In the rows, zero is written as 100.
Known rows, with every step that occurs:
pani -> kevu -> lupoku -> lavuk -> vusa -> zamez: |  87 | 128 |  92 | 100 |  90 | 109 | 108 | 118 | 102 | 153 |  76 | 102 |  98 | 114 | 110 |  82 | 135 | 113 |  99 | 106 |  86 | 101 | 126 |
pani -> kevu -> lupoku: |  85 | 121 |  96 | 110 |  94 |  96 | 101 | 108 | 112 | 130 |  93 |  97 |  90 | 108 | 122 |  89 | 142 | 107 |  99 |  99 | 101 | 110 | 123 |
nama -> vusa -> zamez -> pani -> kevu: |  89 | 101 |  98 | 114 | 100 | 128 | 101 | 100 | 126 | 130 |  13 |  98 |  86 | 115 |  84 |  82 | 113 |  96 | 113 | 105 |  97 | 118 |  92 |
pani -> zamez -> vusa -> nama -> lupoku: |  99 |  97 |  92 | 112 |  89 | 127 | 109 | 112 | 116 | 133 |  28 |  98 |  62 | 106 | 110 |  74 | 106 |  80 | 102 | 105 |  88 | 116 | 105 |
vusa -> zamez -> pani -> kevu: |  98 |  98 |  91 | 106 |  81 | 122 |  89 |  95 | 122 | 112 |  37 |  91 |  87 | 113 |  85 |  89 | 102 | 108 | 105 |  96 | 101 | 116 |  99 |
pani -> zamez: | 100 | 100 |  92 |  99 |  99 | 110 | 110 |  90 | 107 | 118 |  43 |  99 |  78 | 104 |  99 |  91 |  98 |  98 |  91 | 112 |  93 | 124 | 115 |
kevu -> pani: | 103 |  85 |  99 | 114 |  67 | 103 | 124 | 101 |  99 | 117 |  93 | 107 | 102 |  92 | 106 | 103 |  89 | 109 | 115 | 111 |  95 |  99 |  92 |
lupoku -> nama -> vusa -> zamez: | 102 |  94 | 101 | 100 |  92 | 111 | 128 | 104 | 104 | 130 |  30 | 114 |  99 | 111 |  89 |  83 |  95 | 111 | 105 | 119 |  73 | 110 |  84 |
nama -> lupoku -> lavuk -> vusa -> zamez -> pani: | 102 | 120 |  97 |  99 |  83 | 121 |  99 | 138 |  93 | 118 |  83 |  99 | 133 |  91 |  91 |  80 | 112 |  81 | 115 |  86 |  85 |  84 | 105 |
nama -> vusa -> zamez: |  89 |  96 | 101 | 102 | 107 | 123 | 104 |  98 | 114 | 131 |  39 | 107 |  90 | 110 |  84 |  82 |  92 | 100 | 117 | 117 |  94 | 107 |  88 |
lupoku -> kevu -> pani -> zamez -> vusa: |  92 |  83 |  98 | 105 |  83 | 118 | 139 | 102 | 105 | 158 |  40 |  89 | 102 | 100 |  88 |  97 | 113 | 107 | 121 | 120 |  91 | 100 | 109 |
kevu -> pani -> zamez -> vusa: | 105 |  84 |  89 | 121 |  70 | 119 | 128 |  98 | 110 | 139 |  44 |  98 |  72 |  97 |  98 |  94 |  98 |  98 | 115 | 118 |  85 | 114 | 102 |
zamez -> vusa -> nama -> lupoku: |  98 |  97 |  99 | 116 |  88 | 122 | 100 | 128 | 111 | 121 |  79 |  97 |  78 | 102 | 114 |  80 | 111 |  79 | 112 |  90 |  93 |  90 |  89 |
lavuk -> lupoku -> nama -> vusa -> zamez: | 106 | 109 |  93 |  93 |  90 | 121 | 117 | 123 |  89 | 136 |  67 | 108 | 105 | 120 | 103 |  82 | 103 | 101 | 110 | 118 |  68 |  93 |  90 |
nama -> vusa -> lavuk -> lupoku: |  94 | 117 |  90 |  95 | 110 | 122 | 104 | 128 | 107 | 135 |  62 |  94 | 102 | 109 |  95 |  95 | 108 |  92 | 113 | 106 |  91 |  88 | 104 |
pani -> zamez -> vusa -> nama -> lupoku -> rapaz: |  95 |  95 | 100 | 112 |  99 | 125 | 111 | 110 | 110 | 134 |  23 | 101 |  62 | 104 | 120 |  75 | 103 |  80 |  98 | 113 |  83 | 114 | 110 |
kevu -> pani -> zamez -> vusa -> lavuk -> lupoku: | 107 |  94 |  79 | 111 |  67 | 129 | 124 | 117 | 107 | 149 |  44 |  92 |  76 | 101 | 100 |  97 |  96 | 100 | 117 | 116 |  81 | 101 | 109 |
vusa -> lavuk -> lupoku -> rapaz: | 101 | 112 |  92 |  83 | 109 | 113 |  96 | 131 |  89 | 118 |  93 |  92 | 108 | 101 | 114 | 107 |  92 | 102 | 101 | 108 |  89 |  77 | 120 |
lavuk -> vusa -> zamez -> pani -> kevu: | 102 | 112 |  94 | 105 | 101 | 135 | 104 | 106 | 115 | 133 |  58 |  88 |  79 | 115 |  75 |  90 | 108 | 107 | 112 | 101 |  88 |  95 |  92 |
pani -> kevu -> lupoku -> lavuk: |  87 | 125 |  95 | 105 |  86 |  92 | 106 | 115 | 101 | 134 |  88 | 102 | 107 | 109 | 124 |  88 | 145 | 105 |  91 |  97 |  94 | 109 | 134 |
zamez -> pani -> kevu -> lupoku -> lavuk -> vusa -> nama: |  99 | 111 |  94 | 118 |  71 | 119 | 111 | 118 | 114 | 123 |  62 |  96 |  90 | 112 | 118 |  79 | 141 |  96 |  94 |  93 |  88 | 105 | 119 |
lupoku -> nama -> vusa: | 102 |  98 | 106 | 105 |  98 | 100 | 131 | 106 | 100 | 122 |  48 | 112 | 103 | 108 |  97 |  88 | 110 | 103 |  99 | 112 |  75 | 109 |  88 |

Rows:
| 106 |  83 |  90 | 100 |  76 | 125 |  87 |  95 | 118 |  95 |  55 |  95 |  95 | 103 |  80 |  88 |  83 | 104 | 110 | 103 |  96 | 106 |  94 |	vusa -> zamez -> pani
|  97 | 109 |  91 | 118 |  79 | 111 | 110 | 117 | 128 | 122 |  36 |  89 |  96 | 106 | 104 |  85 | 144 |  98 | 101 |  94 |  88 | 114 | 118 |	zamez -> pani -> kevu -> lupoku -> nama -> vusa -> lavuk
|  91 | 108 |  95 |  99 | 113 | 113 | 107 | 115 | 115 | 127 |  47 |  97 |  98 | 103 |  88 |  98 | 103 |  96 | 110 | 104 |  98 |  98 | 102 |	nama -> vusa -> lavuk
|  97 | 106 |  93 | 121 |  79 | 108 |  93 | 105 | 123 | 106 |  77 |  88 |  93 | 103 | 109 |  88 | 143 |  93 | 100 |  90 | 102 | 115 | 117 |	zamez -> pani -> kevu -> lupoku
|  98 |  82 | 103 | 124 |  69 | 124 | 132 | 111 | 106 | 145 |  31 | 108 |  75 |  93 | 127 |  82 |  92 |  91 | 115 | 122 |  82 | 109 | 100 |	kevu -> pani -> zamez -> vusa -> nama -> lupoku -> rapaz
|  92 |  83 | 107 | 102 |  80 | 106 | 135 | 105 |  96 | 140 |  78 |  95 | 125 |  96 |  95 | 105 | 108 | 117 | 121 | 115 | 100 |  88 | 103 |	lupoku -> kevu -> pani
|  96 | 110 |  98 |  86 | 101 | 115 | 109 | 123 |  84 | 132 | 110 |  90 | 124 | 113 | 103 |  98 | 121 | 100 | 111 | 107 |  93 |  75 | 110 |	lavuk -> lupoku -> kevu
| 108 | 100 |  94 |  99 |  99 | 138 | 103 | 105 | 111 | 120 |  71 |  91 |  85 | 107 |  71 |  89 |  93 | 105 | 116 | 107 |  84 |  88 |  88 |	lavuk -> vusa -> zamez -> pani
|  87 | 100 |  96 | 116 |  91 | 128 | 100 | 103 | 130 | 134 |  26 | 100 |  86 | 111 |  92 |  75 | 122 |  96 | 118 | 111 |  93 | 115 | 101 |	nama -> vusa -> zamez -> pani -> kevu -> lupoku
| 102 | 104 |  84 | 102 | 104 | 117 |  91 | 121 | 115 | 118 |  77 |  79 |  82 | 101 |  82 | 105 | 106 |  93 | 110 |  92 |  93 |  86 | 107 |	zamez -> vusa -> lavuk
|  98 | 101 |  87 | 104 |  67 | 119 |  92 | 105 | 116 | 118 |  46 |  97 | 102 | 109 |  96 |  81 | 112 | 107 | 103 | 101 |  91 | 111 | 118 |	vusa -> zamez -> pani -> kevu -> lupoku -> lavuk
|  89 | 103 |  96 | 104 |  79 | 119 | 121 | 136 | 109 | 154 |  50 |  84 | 123 |  84 |  94 |  91 | 118 |  90 | 132 |  99 |  96 |  86 | 113 |	nama -> lupoku -> kevu -> pani -> zamez -> vusa -> lavuk
|  90 | 113 |  99 |  95 | 121 | 120 | 106 | 126 | 101 | 134 |  56 |  98 | 102 | 108 | 105 |  95 | 105 |  91 | 110 | 115 |  87 |  87 | 108 |	nama -> vusa -> lavuk -> lupoku -> rapaz
| 110 | 111 |  79 |  97 |  95 | 121 | 101 | 136 | 102 | 128 |  82 |  82 |  88 | 108 |  90 | 101 | 112 |  94 | 109 |  96 |  76 |  79 | 105 |	zamez -> vusa -> lavuk -> lupoku -> nama
|  95 |  90 |  98 | 110 |  96 | 130 |  99 |  98 | 123 | 118 |  25 | 101 |  92 | 108 |  79 |  81 |  98 |  92 | 118 | 110 |  93 | 111 |  88 |	nama -> vusa -> zamez -> pani
|  95 | 131 |  97 | 104 |  87 | 118 | 100 | 139 |  96 | 131 |  68 |  97 | 128 | 100 |  96 |  82 | 128 |  84 | 111 |  81 |  89 |  91 | 109 |	nama -> lupoku -> lavuk -> vusa -> zamez -> pani -> kevu
|  96 |  97 | 105 | 106 |  78 | 110 | 108 | 123 | 103 | 110 |  82 | 113 |  98 |  99 | 134 |  77 |  94 |  90 | 102 |  94 | 101 |  94 |  91 |	vusa -> nama -> lupoku
| 106 |  87 | 100 | 105 |  83 | 117 | 123 | 103 | 111 | 119 |  19 | 109 | 100 | 109 |  85 |  81 |  99 | 105 | 105 | 114 |  72 | 112 |  85 |	lupoku -> nama -> vusa -> zamez -> pani
|  87 | 101 | 101 | 111 |  81 | 117 | 122 | 127 | 104 | 149 |  60 |  90 | 122 |  86 |  98 |  87 | 124 |  86 | 133 | 101 |  96 |  91 | 106 |	nama -> lupoku -> kevu -> pani -> zamez -> vusa
